What can hang from each mark
J: C D H S Z
S: U
H: J U
D: J U
C: J U
U: C H W Z
Z: J

Every row comes from one small tree of marks. Brackets hold a mark, then the marks that hang from it, in alphabetical order. Every link used is in the known rows. Which tree was each row made from?
Known rows
[J D Z]: [ 0.45 -1.05  0.66  0.73 -0.12 -0.60  1.93  4.05 -1.24 -0.41 -1.26  0.83
 -2.54 -1.06  1.20  2.21 -0.65 -1.70  0.01  0.09 -0.64  0.71  3.55  3.04
  0.76]
[H [J D [S [U C W]] Z]]: [-0.19 -1.89  0.98  2.62 -1.17 -1.70 -0.06  3.78 -0.21  0.79  1.25 -0.30
 -3.25 -0.95  3.53  3.11  0.62 -2.65 -0.46  1.59  2.78 -1.70  0.21  2.90
  0.48]
[Z [J C H S]]: [-0.67 -1.97 -1.06  0.43 -0.91 -0.17  1.70  4.28  0.36  0.17  0.20  0.00
 -3.13 -1.73  2.89  4.33  0.34 -3.11 -1.50  2.26 -0.30 -0.90  4.29  1.64
 -1.54]
[J C D S Z]: [ 0.21 -1.14  0.53  1.28 -0.17 -0.81  2.33  5.07 -1.38  0.56 -1.12  0.22
 -3.40 -0.97  2.79  4.12 -1.62 -3.00 -0.48  1.19  0.13 -0.05  5.01  3.29
 -0.33]
[U C [H [J Z]]]: [ 0.86 -1.06 -0.64  2.63 -2.59  0.30  0.12  3.26 -0.18 -0.89  1.28 -0.46
 -4.50 -1.06  2.46  2.24  0.55 -0.93 -0.65  0.56  2.52 -0.07 -0.36  1.81
 -0.03]
[H [U W]]: [ 0.91 -2.80 -0.21 -1.37  0.15 -0.44 -0.02  1.86  0.19 -0.93 -1.62 -0.44
 -1.53 -0.59  1.18  0.28  2.19 -0.55 -3.05 -0.67  1.67 -0.72  0.37  0.56
 -1.22]
[S [U [C [J Z]] H W]]: [ 0.38 -3.26  0.28  2.40 -1.98 -1.77 -1.98  4.11  2.89 -0.97  2.19 -1.19
 -4.48 -0.48  2.99  0.80  1.23 -1.49 -1.53  1.64  3.13  0.34 -2.29 -0.53
  0.17]
[C [J S]]: [-0.31 -2.12  0.85 -0.35  1.12 -1.08 -0.38  1.32  0.25 -0.35 -0.58 -0.41
 -2.07 -0.13  2.89 -0.19  0.03 -1.88 -0.15 -1.63 -0.35  0.48  3.39  1.43
 -1.64]
[Z J]: [ 0.21 -1.54 -0.57 -0.62 -0.03 -0.40  1.00  2.33  0.15 -0.35 -0.37  0.42
 -1.27 -0.97  0.96  0.56  1.56 -0.86 -1.43 -0.07 -1.10  1.24  2.31  1.10
  0.13]
[D J]: [ 0.08 -1.65  0.33 -1.52  0.82 -0.26  0.50  1.22 -0.10 -1.18 -0.51  0.72
 -1.45 -0.18  0.46  0.29  0.37 -0.76 -0.48 -1.77 -1.15  0.43  1.30  2.35
  0.23]
[D U]: [ 0.19 -1.12  0.05 -1.06  1.10 -0.68 -0.74  1.74  0.10 -2.24 -0.08  0.89
 -0.98 -0.29 -0.19 -0.51  1.12 -0.58 -1.16 -0.92 -1.41  1.67  1.81  0.90
 -0.72]
[S [U C H [Z J]]]: [ 2.21 -2.15 -1.23  2.50 -1.28 -0.68 -0.25  3.58  0.88 -2.02  3.41 -0.44
 -3.75 -0.85  2.12  1.86  3.12 -0.94 -2.34  1.34  1.44  1.41 -3.04 -0.20
  1.54]
[H [J C]]: [ 0.02 -0.84 -0.72  0.12 -0.43  0.21  0.27  1.45 -0.23 -0.81 -0.39  0.31
 -2.62 -0.74  2.16  1.50  0.50 -0.18 -1.62 -0.21  0.21 -1.04  2.07  1.58
 -0.05]
[C J]: [-0.19 -1.89  0.28 -0.43  0.68 -0.66 -0.56  1.21  0.80 -1.09 -0.54  0.00
 -2.21 -0.14  1.79 -0.87  0.49 -0.65 -0.58 -1.42 -0.65  0.74  2.28  0.89
 -0.47]
[J D [H U] Z]: [-0.44 -2.16 -0.19  1.13 -0.48  0.78  2.94  5.21 -1.51 -0.87 -0.99  1.38
 -3.54 -1.37  2.12  4.04  0.00 -2.63 -0.97  1.57 -0.21 -1.32  3.91  2.60
 -0.90]
[J [C [U W]] D H]: [-0.11 -1.15 -1.11  0.19 -1.09 -0.60 -0.54  5.14  1.11 -1.06  0.03 -0.32
 -4.34 -1.46  2.38  4.60 -0.26 -2.64 -1.22  2.46  2.27 -1.54  2.37  1.24
 -0.36]
[Z [J C [D U] H]]: [-1.05 -0.67 -1.48  0.71 -0.20  0.63  1.24  6.03  0.57 -0.91  1.42  1.77
 -3.05 -2.05  0.76  4.43  0.34 -2.52 -1.66  3.74 -1.71 -0.31  3.62  1.31
 -0.31]
[J D S Z]: [ 0.33 -1.31  1.22  0.82  0.36 -1.10  2.10  4.17 -1.78  0.31 -1.36  0.39
 -2.29 -0.94  2.30  2.82 -1.03 -2.96  0.45 -0.10 -0.26  0.40  4.65  3.62
 -0.41]
[U C H W [Z J]]: [ 2.79 -1.76 -1.54  1.93 -2.62 -0.96 -0.79  4.10  1.36 -0.83  2.19 -2.33
 -4.53 -1.86  1.33  3.08  2.40 -1.20 -3.22  1.54  3.88  0.70 -3.05  0.54
  1.01]
[Z [J [C [U H W]] D S]]: [ 0.61 -1.20 -1.17  0.81 -0.62 -0.79 -0.34  6.48  1.21  0.93  0.84 -0.84
 -3.43 -1.37  3.59  4.21  0.28 -3.40 -1.97  2.90  3.35 -0.16  1.68  0.00
 -1.26]
[Z [J C D H S]]: [-0.52 -1.31 -0.79  0.92 -0.47  0.23  2.52  5.70 -0.38  0.56  0.25  0.73
 -3.38 -2.24  2.82  5.49 -0.13 -3.71 -0.68  2.91 -0.44 -1.42  4.93  2.58
 -0.65]
[U [H [J C D S]] W Z]: [ 2.05 -0.92 -0.22  2.38 -1.04 -0.68 -0.30  4.49 -0.43  0.00  0.50 -1.51
 -4.43 -2.07  3.58  5.27  0.08 -2.39 -2.25  1.38  4.08 -2.53 -0.14  2.09
 -0.18]

Write each row's tree
[ 0.35 -0.67 -1.31  1.13  0.01  0.04  0.69  6.12  0.14  0.17  1.12  0.23
 -3.52 -0.87  3.79  3.89  0.02 -3.20 -1.07  2.25  1.51  0.65  2.93  0.31
 -1.26] : [Z [J [C [U H]] D S]]
[-1.16 -3.55 -0.19 -0.13 -1.32 -0.11  1.30  4.13  0.66 -0.38 -0.59  0.06
 -3.40 -0.96  1.59  3.58  0.05 -2.45 -2.34  1.22  1.04 -1.93  1.27  1.99
 -1.51] : [D [J [H [U W]] Z]]
[ 1.39 -0.86 -0.47  2.30 -0.29 -0.23 -0.06  2.88 -0.43 -1.34  1.63 -0.75
 -5.09 -0.69  1.87  1.96  0.25 -1.29 -0.72 -0.29  1.07  0.59  0.34  2.51
  1.54] : [U [C [J D]] Z]
[ 1.83 -2.14 -1.22  1.84 -1.60  0.31  0.69  4.43 -0.68 -1.65  1.06 -1.06
 -5.34 -1.89  1.64  5.03  1.74 -2.24 -2.71  1.76  3.53 -2.18 -0.94  2.43
  0.33] : [J D [H [U C W Z]]]
[ 2.59 -0.84 -0.16  3.00 -1.60 -0.63 -0.80  3.73 -0.72 -0.29  1.70 -2.07
 -4.91 -1.93  3.03  4.42  1.10 -2.37 -1.24  0.66  5.16 -1.93 -1.92  2.80
  0.36] : [U C [H [J D S]] W Z]
[ 0.44 -3.07 -1.25  1.51 -1.76 -1.65 -0.14  4.55  2.13 -1.07  1.76 -0.76
 -3.77 -1.69  2.48  4.59  1.86 -1.99 -3.81  3.45  1.01 -1.20 -0.50  0.06
  0.82] : [S [U W [Z [J C H]]]]
[ 0.11 -1.90 -0.37 -0.08  0.37  1.15  2.16  3.75 -1.39 -1.56 -0.97  1.50
 -2.74 -1.39  1.66  3.00  1.11 -2.04 -0.96  0.64 -0.16 -1.78  2.94  2.16
 -0.91] : [J D [H U]]
[ 2.27 -1.42 -1.01  2.97 -0.81 -0.30  0.58  4.92  0.04 -1.64  3.38  0.27
 -3.96 -1.34  2.07  2.97  2.52 -1.60 -1.55  2.00  1.38  0.90 -2.43  0.79
  2.30] : [S [U C H [Z [J D]]]]
[ 0.50 -1.45  0.45  3.08 -0.95 -0.29  0.57  5.47 -0.07  0.18  1.36 -0.63
 -5.16 -0.97  3.54  2.93 -0.98 -3.21  0.54  1.10  2.24  0.37  2.04  2.31
 -0.75] : [U [C [J D S Z]] H]
[ 0.26 -2.01  0.19  1.22 -1.27 -1.26 -1.29  4.91  1.36 -0.47  2.13 -1.08
 -3.74 -0.70  1.16  2.77 -0.20 -3.01 -1.42  1.20  2.85  0.70 -1.16  1.74
 -1.58] : [D [J S Z] [U C H W]]
[-0.47 -1.76 -1.56  0.29 -1.39  0.31  1.51  4.17  0.98 -0.59  0.39  0.45
 -3.32 -1.88  1.86  3.80  0.76 -1.84 -1.90  2.47 -0.69 -0.64  3.22  1.06
 -0.35] : [Z [J C H]]
[ 1.60 -1.68 -1.37  0.57 -1.12 -0.94 -1.83  4.03  1.81 -1.73  1.47 -1.74
 -4.84 -0.26  2.29  3.49 -0.12 -1.53 -3.08  0.64  3.52  0.24 -2.18  0.08
 -0.15] : [D [J [C [U H W Z]]]]
[ 0.73 -1.18 -0.94  1.65 -0.76 -0.05  2.06  4.70 -0.71 -0.88  0.82  0.33
 -3.59 -2.28  1.43  4.80  0.67 -2.49 -1.20  1.79 -0.70 -0.45  2.45  2.64
  1.07] : [U [Z [J D H]]]
[-0.65 -1.93 -0.08  2.47 -2.43 -0.76  0.08  5.51  1.36  0.09  1.16 -0.95
 -5.79 -1.88  2.28  4.13 -0.76 -3.00 -0.27  2.66  2.44 -1.45  1.69  2.67
  0.34] : [U [C [J D H Z]] W]
[ 0.63 -2.14  0.87 -0.07  0.83 -1.85 -0.05  3.85  0.41 -0.14 -0.34  0.14
 -1.84 -0.89  2.83  2.59  0.79 -2.53 -1.38  1.21  1.43 -1.42  1.47  1.50
  0.26] : [J C D [S [U W]]]
[ 1.11 -1.65 -1.01  1.12 -0.35 -0.95  1.24  3.47 -0.41  0.08  0.39 -1.04
 -3.29 -0.92  2.76  3.63  0.44 -2.11 -2.82  0.87  0.14  0.70  2.59  1.65
 -0.39] : [U [Z [J C S]]]
[-1.03 -0.09 -0.40  1.83 -0.24  0.21  0.73  4.73 -0.70 -0.45  0.52  1.58
 -3.26 -0.93  1.42  3.22 -1.05 -1.36 -1.50  2.01 -0.73 -0.22  3.31  2.34
 -0.16] : [H [J C [D U] Z]]
[ 0.34 -1.60 -1.28  0.65 -0.61  1.32  0.45  0.93 -1.10 -1.23  0.53  0.23
 -3.08 -0.27  2.15  0.53  2.27 -0.01 -2.03 -0.70  1.64 -1.12 -0.13  1.47
 -0.78] : [H J [U C]]
[ 0.76 -1.40 -0.22  1.70 -1.24 -1.43 -0.26  6.80  0.49  0.38 -0.04 -1.17
 -4.58 -0.97  3.90  4.83 -1.36 -3.62 -1.26  2.39  3.86 -0.10  2.35  1.03
 -1.44] : [J [C [U H W]] D S Z]
[-0.13 -2.40 -0.58  0.81 -1.88 -0.77 -1.57  2.68  2.28 -1.07  1.22 -1.55
 -4.75 -1.44  1.89  1.95  0.93 -1.78 -1.05  1.07  2.55 -1.33  0.21  1.11
 -0.41] : [U [C [J H]] W]
[-1.62 -2.53 -0.48  0.62 -1.65 -1.47 -0.21  5.29  1.51  0.29  0.49 -1.16
 -4.79 -0.47  3.59  5.43 -2.07 -4.14 -1.29  2.22  2.11 -1.18  3.04  1.99
 -2.16] : [D [J [C [U W]] H S Z]]
[ 0.22 -2.73 -0.69  1.34 -0.54 -1.13  0.70  3.27  0.66 -1.88  1.78  0.42
 -2.63 -1.16  2.21  2.90  2.16 -1.84 -2.01  1.56 -1.11  0.04  0.54  0.68
  0.85] : [S [U [Z [J H]]]]
[ 0.54 -1.25 -0.11 -0.31  1.29 -0.67 -0.64  1.83 -0.06 -2.43  1.19  0.46
 -2.16  0.03 -0.38  0.93  0.34 -0.82 -1.87 -1.28 -1.44  1.58 -0.04  1.91
  0.08] : [D J [U Z]]
[-1.13 -2.05  0.38 -0.02 -0.12 -1.66 -0.53  4.54  1.16  0.32  0.30 -0.37
 -2.72 -0.37  1.23  3.07 -1.45 -2.92 -2.44  1.38  0.54  0.19  2.07  1.98
 -1.77] : [D [J C S Z] [U W]]
[-0.19 -1.83 -1.35 -0.36 -1.56 -1.03 -1.35  3.77  1.90 -1.52  0.00 -1.04
 -4.03 -0.97  2.46  3.47  0.25 -2.08 -1.98  1.72  2.45 -1.01  1.80  0.25
 -1.14] : [J [C [U W]] H]
